Each row was made from one path, in order. Every step used is in the known rows, and no mark comes twice. Write each row's path.
(in the rows, 128 means zero)
Known rows:
somi > nokim > zefem: 157 162 101 111 125 141 86 115 123 137 149 123 149 127 146 97 105 128
 129 117 135 149 107 119 115 154 137 121 120 150 114 149 121 115 136 128
 131 118
fizimi > mekazof: 148 136 131 108 137 118 114 108 120 128 142 119 145 129 117 114 133 89
 130 110 146 134 112 133 142 122 142 119 120 135 145 130 130 125 115 132
 147 128
somi > nokim > zefem > lunuz > nore > vosura: 196 178 80 140 123 173 91 127 138 124 142 148 158 110 139 112 110 118
 137 150 111 137 83 124 86 104 114 140 131 183 123 123 165 112 115 121
 154 80
nore > vosura: 167 134 105 122 141 145 127 132 140 117 125 121 146 142 107 127 128 113
 137 117 125 143 105 115 100 100 122 141 129 135 114 136 129 130 131 124
 168 110
nokim > noged > vosura: 148 142 119 125 131 99 82 143 128 130 161 122 143 145 89 137 142 106 150
 108 125 154 88 134 113 143 125 135 137 136 85 190 132 117 94 146 121
 136
rizer > zefem > lunuz > nore: 162 140 88 137 130 163 121 133 127 159 152 178 183 115 107 135 126 78
 140 150 130 132 90 170 121 130 146 158 124 164 136 120 152 110 112 119
 116 79
lunuz > zefem > nokim: 160 132 74 132 91 99 104 135 117 117 148 112 147 102 130 100 112 141 138
 131 129 131 127 139 126 139 139 148 130 109 115 135 152 109 152 144 126
 91
pofiz > noged: 137 123 116 111 144 94 107 143 112 125 121 126 133 155 90 134 140 109
 134 121 126 159 102 145 130 131 140 131 120 136 110 152 90 103 124 121
 147 116
rizer > zefem > lunuz > nore > vosura > noged: 184 140 73 141 142 179 150 134 130 146 133 169 161 128 105 131 144 90
 139 142 117 124 82 154 118 97 113 181 113 159 134 141 152 121 135 120
 165 71
niveg > pofiz > mekazof: 152 114 54 121 148 107 139 143 101 125 124 115 132 130 80 123 140 120
 130 124 138 144 91 116 143 130 111 138 125 152 122 147 96 128 131 130
 132 158
somi > nokim > zefem > lunuz > nore: 174 173 86 133 118 155 73 117 121 148 158 158 158 102 141 104 108 118
 131 146 115 141 94 138 114 135 128 131 127 185 129 129 157 103 110 127
 125 92
buko > vosura > noged > pofiz > niveg: 117 123 128 114 136 119 115 124 127 158 113 131 104 136 68 129 157 142
 164 103 107 179 90 141 178 159 114 136 134 145 86 194 55 124 100 157
 142 137
nore > vosura > noged: 167 131 93 124 151 143 145 125 127 127 120 119 129 149 103 115 146 121
 132 101 117 141 109 114 126 96 104 148 115 135 119 164 119 133 147 130
 185 113
somi > nokim > zefem > lunuz: 164 179 102 130 144 149 76 114 124 137 162 150 161 130 151 99 103 125
 145 134 122 158 103 124 107 143 140 129 133 155 125 145 152 99 136 133
 124 105
nore > lunuz > zefem > nokim: 171 129 63 142 84 125 101 133 123 107 133 88 171 110 137 103 123 135 129
 142 125 108 119 139 121 139 127 167 144 108 115 126 157 108 146 142 157
 74
buko > vosura: 138 128 143 122 126 126 98 109 139 143 136 136 151 120 89 131 136 112
 144 105 130 146 119 142 149 173 124 121 127 141 97 150 117 106 105 141
 130 113
vosura > noged: 147 126 99 118 144 126 126 118 111 152 136 127 130 141 104 107 146 121
 126 99 122 144 121 125 156 127 115 138 114 136 125 172 108 127 144 136
 155 125
zefem > lunuz: 150 144 112 138 153 136 107 125 128 136 154 157 161 138 108 122 125 108
 149 129 118 158 110 136 120 118 137 135 140 139 135 141 152 104 124 133
 130 109
vosura > noged > pofiz > somi > nokim: 145 143 96 134 129 122 117 126 92 138 116 134 100 157 97 97 154 162 123
 73 89 163 110 139 154 128 115 125 106 146 106 196 82 136 138 138 160
 129
noged > pofiz > niveg: 123 129 105 106 138 120 115 149 124 143 125 127 124 143 85 132 130 131
 152 124 116 184 85 127 135 123 142 129 148 140 108 157 69 133 99 136
 134 139
buko > vosura > noged > pofiz: 125 125 103 122 125 121 104 114 119 159 129 136 111 121 80 109 147 129
 147 81 116 161 119 132 183 171 108 139 110 142 91 200 86 115 105 164
 140 120
lunuz > nore > vosura: 174 127 88 128 117 150 126 138 136 129 121 127 147 111 98 135 134 104
 122 129 118 126 94 126 112 91 109 144 126 166 119 122 132 130 106 117
 164 98
zefem > lunuz > nore > vosura: 185 144 87 147 131 159 117 136 136 123 133 153 160 117 101 135 135 99
 139 145 105 138 88 134 103 80 112 150 137 171 132 117 164 112 103 122
 161 86
fizimi > danagug: 135 129 145 117 136 121 111 122 129 137 151 118 146 139 111 109 121 115
 120 110 123 149 119 147 138 124 160 114 124 128 118 128 125 114 134 142
 141 130
niveg > pofiz > noged: 139 115 89 113 152 87 123 146 103 128 114 114 124 143 85 127 153 121 126
 113 141 144 81 126 141 140 114 139 113 149 117 159 76 102 141 125 132
 111
danagug > fizimi: 132 131 121 113 137 136 104 163 124 152 146 126 156 138 95 121 109 111
 123 131 121 156 124 134 138 161 124 127 117 130 134 156 121 127 113 121
 129 137
pofiz > niveg > nokim: 142 119 125 97 163 115 125 124 119 144 121 129 145 142 105 130 147 145
 148 128 132 182 69 126 131 117 143 138 104 149 130 152 78 125 113 117
 133 133
zefem > nokim > noged: 160 152 102 144 116 91 87 133 114 112 176 117 150 111 122 103 118 113
 142 128 129 153 110 132 82 129 128 138 162 133 102 166 154 104 122 142
 127 116
pofiz > niveg > nokim > zefem > lunuz > nore: 154 135 101 91 146 144 92 133 123 151 148 158 154 106 121 128 134 121
 142 179 133 190 44 134 127 111 137 135 122 193 146 139 117 101 81 125
 115 106
buko > vosura > noged: 141 124 131 123 134 124 114 100 128 155 130 133 132 128 89 117 153 120
 142 92 122 145 123 140 174 169 106 131 113 140 101 180 106 113 126 149
 145 117
somi > nokim > noged: 165 168 108 150 140 101 81 120 114 140 158 118 151 129 116 101 129 126
 127 101 120 133 101 125 84 139 120 140 123 143 103 156 130 120 135 116
 134 120
nokim > somi: 146 135 117 96 127 124 92 119 130 136 146 128 160 127 119 118 103 105
 123 115 146 149 118 142 122 112 130 153 142 141 136 181 112 112 117 126
 130 123
nore > lunuz > zefem > nokim > somi: 174 134 72 121 77 124 82 128 126 106 136 85 184 104 150 102 97 129 121
 143 139 109 123 152 113 123 123 188 157 111 130 164 149 99 137 140 152
 78
lunuz > nore > vosura > noged > pofiz > somi: 157 112 72 118 106 142 137 151 112 127 106 137 98 132 73 122 165 129 112
 105 94 154 88 137 147 79 92 133 122 172 115 177 96 141 97 139 182 111

Which path is each row?
159 117 67 127 109 136 101 134 130 132 125 90 175 125 113 117 138 125
 110 131 131 101 111 133 133 137 119 164 121 114 123 119 128 118 138 128
 160 85
nore > lunuz > zefem
160 141 94 142 130 139 102 129 122 147 149 165 161 106 103 131 131 101
 132 141 112 141 98 146 134 109 128 138 133 170 140 123 154 106 100 126
 131 97
zefem > lunuz > nore
135 121 89 77 151 109 113 124 102 157 120 125 114 134 106 106 133 157
 142 106 133 196 69 129 155 97 123 177 103 154 139 236 43 125 107 135
 138 139
vosura > noged > pofiz > niveg > nokim > somi
152 167 75 149 130 101 75 134 107 140 154 118 128 121 107 92 125 137 132
 93 110 148 98 120 94 140 121 144 120 144 94 174 112 123 117 134 131 122
somi > nokim > noged > pofiz
161 157 143 142 125 101 77 135 122 116 144 127 133 170 91 134 158 139
 138 94 98 155 81 154 101 145 124 116 130 147 74 192 126 120 110 135 132
 140
pofiz > somi > nokim > noged > vosura
156 145 136 136 132 124 115 120 113 123 123 135 140 161 107 118 142 146
 122 100 105 147 110 150 119 131 133 110 121 144 113 148 113 127 139 118
 150 125
pofiz > somi > nokim
139 127 127 111 136 91 97 150 115 115 114 126 127 174 81 156 144 115 158
 109 118 164 89 151 145 144 145 128 120 135 86 184 89 105 102 142 139
 126
pofiz > noged > vosura
131 122 93 96 151 114 118 137 109 143 121 129 123 134 96 121 140 153 155
 117 125 199 64 119 142 119 144 143 101 149 120 172 61 132 94 132 125
 136
noged > pofiz > niveg > nokim
130 120 81 97 162 111 131 130 97 159 116 128 104 141 94 108 156 164 148
 103 117 196 66 117 166 116 128 153 90 148 125 200 49 136 115 137 144
 138
vosura > noged > pofiz > niveg > nokim
129 119 71 121 128 111 114 128 106 139 119 131 104 127 59 116 147 127
 152 98 106 172 116 136 186 163 111 135 118 144 85 194 78 125 92 162 150
 159
buko > vosura > noged > pofiz > mekazof
144 128 68 132 80 70 75 167 106 102 164 114 122 111 98 99 132 145 121
 128 117 162 103 148 103 130 127 132 152 121 94 178 140 109 118 162 122
 102
lunuz > zefem > nokim > noged > pofiz > somi
162 140 29 147 77 98 68 156 112 109 157 81 153 94 120 91 123 131 126 138
 122 124 100 127 96 138 114 177 152 113 96 160 146 106 115 158 146 81
nore > lunuz > zefem > nokim > noged > pofiz
151 145 105 130 155 158 120 126 132 146 158 171 184 145 114 133 119 87
 154 139 137 151 100 158 110 138 157 158 128 131 132 137 151 107 138 124
 117 94
rizer > zefem > lunuz
142 146 103 131 120 123 104 132 105 128 119 136 118 150 102 107 134 153
 129 89 95 166 107 139 128 132 135 114 121 147 107 168 96 132 120 132
 142 126
noged > pofiz > somi > nokim
134 125 47 119 125 114 113 152 102 123 128 126 122 138 77 120 122 119
 143 121 113 176 112 126 142 122 139 134 132 140 105 160 93 134 92 144
 141 162
noged > pofiz > mekazof
145 130 88 115 152 136 143 149 129 133 105 116 101 158 82 125 150 141
 153 113 102 176 74 112 131 86 112 151 139 139 103 180 68 147 121 139
 179 133
nore > vosura > noged > pofiz > niveg
176 144 75 150 80 99 70 150 130 98 153 79 163 122 118 121 135 128 146
 136 119 112 90 143 101 151 118 173 156 110 80 170 169 101 114 163 143
 90
nore > lunuz > zefem > nokim > noged > vosura
138 151 97 101 112 138 81 136 114 124 140 133 120 140 122 99 116 144 123
 106 116 180 99 131 127 148 138 103 129 158 100 180 99 122 110 144 132
 126
noged > pofiz > somi > nokim > zefem
123 115 116 99 150 112 119 114 113 163 110 135 104 124 77 117 169 160
 164 97 118 197 70 130 184 159 118 148 90 151 99 207 45 119 94 149 135
 132
buko > vosura > noged > pofiz > niveg > nokim
125 125 96 109 146 119 128 143 113 154 120 123 103 150 83 117 148 142
 148 108 110 180 87 124 160 120 127 140 133 140 110 188 59 139 118 144
 151 143
vosura > noged > pofiz > niveg
162 137 80 112 82 100 85 131 122 114 156 108 160 98 141 99 85 135 129
 133 143 131 131 150 117 120 138 171 147 116 127 175 146 100 146 142 120
 91
lunuz > zefem > nokim > somi
144 125 131 77 153 117 107 117 122 143 127 122 154 134 118 127 120 138
 138 133 145 183 67 139 123 101 139 161 120 152 146 188 72 117 106 112
 126 135
pofiz > niveg > nokim > somi
119 109 128 112 120 121 110 121 120 142 120 144 102 141 65 120 166 135
 134 81 103 177 114 152 185 161 107 113 123 148 89 210 79 117 98 162 147
 127
buko > vosura > noged > pofiz > somi
134 143 84 83 158 137 90 140 119 140 150 153 134 128 122 113 122 140 164
 155 132 225 53 113 128 120 153 138 125 165 131 177 94 105 84 149 110
 123
noged > pofiz > niveg > nokim > zefem > lunuz
147 142 116 85 171 139 96 126 127 139 151 150 157 137 128 123 129 130
 156 165 138 207 53 122 117 120 151 133 125 164 140 156 113 100 105 130
 118 121
pofiz > niveg > nokim > zefem > lunuz
126 136 102 116 145 96 89 158 124 140 151 117 125 140 77 124 139 123 146
 129 119 181 68 128 103 122 131 137 160 143 96 169 79 125 90 137 126 144
nokim > noged > pofiz > niveg
150 150 103 108 142 150 83 127 132 134 170 151 164 129 131 113 108 98
 141 149 137 173 104 126 118 132 141 125 149 151 132 150 154 97 115 145
 120 110
nokim > zefem > lunuz
146 129 122 105 168 91 101 134 117 145 148 120 148 134 95 124 157 134
 140 137 136 181 50 125 95 117 131 146 115 151 119 162 90 119 107 118
 126 136
pofiz > niveg > nokim > noged
151 147 126 102 121 140 93 122 121 122 141 133 140 147 127 109 122 135
 114 118 123 162 102 138 117 146 136 97 131 156 110 156 118 117 129 129
 137 124
pofiz > somi > nokim > zefem
159 141 107 144 148 95 109 131 105 124 142 116 128 138 97 107 163 145
 104 100 121 132 75 128 95 138 92 126 123 158 109 171 112 119 146 121
 126 125
niveg > pofiz > somi > nokim > noged
165 146 88 137 136 140 133 133 110 114 101 123 97 165 97 103 155 162 128
 77 83 156 99 124 127 100 105 135 108 146 101 191 94 143 144 132 191 117
nore > vosura > noged > pofiz > somi > nokim
158 153 133 142 137 102 86 128 114 124 149 127 143 150 100 111 150 134
 111 106 108 147 92 146 83 129 118 116 134 149 102 160 127 120 130 116
 142 126
pofiz > somi > nokim > noged
144 131 133 106 157 91 91 143 123 134 143 119 137 153 89 145 161 140 166
 125 125 187 37 132 111 130 132 146 114 149 94 196 92 120 85 134 117 146
pofiz > niveg > nokim > noged > vosura
133 117 91 104 138 93 89 143 99 130 154 134 123 130 84 106 158 141 118
 105 125 194 71 129 111 118 123 127 101 156 113 200 97 115 84 138 124
 128
niveg > nokim > noged > pofiz > somi
124 126 84 67 142 129 97 141 118 143 137 127 123 126 119 108 121 143 151
 139 146 213 56 108 134 133 148 130 113 160 120 182 62 123 86 144 114
 134
noged > pofiz > niveg > nokim > zefem
146 166 99 120 129 147 75 132 115 124 150 159 130 148 126 104 118 139
 138 124 104 192 95 136 116 134 140 108 140 162 115 175 127 107 109 148
 127 116
noged > pofiz > somi > nokim > zefem > lunuz
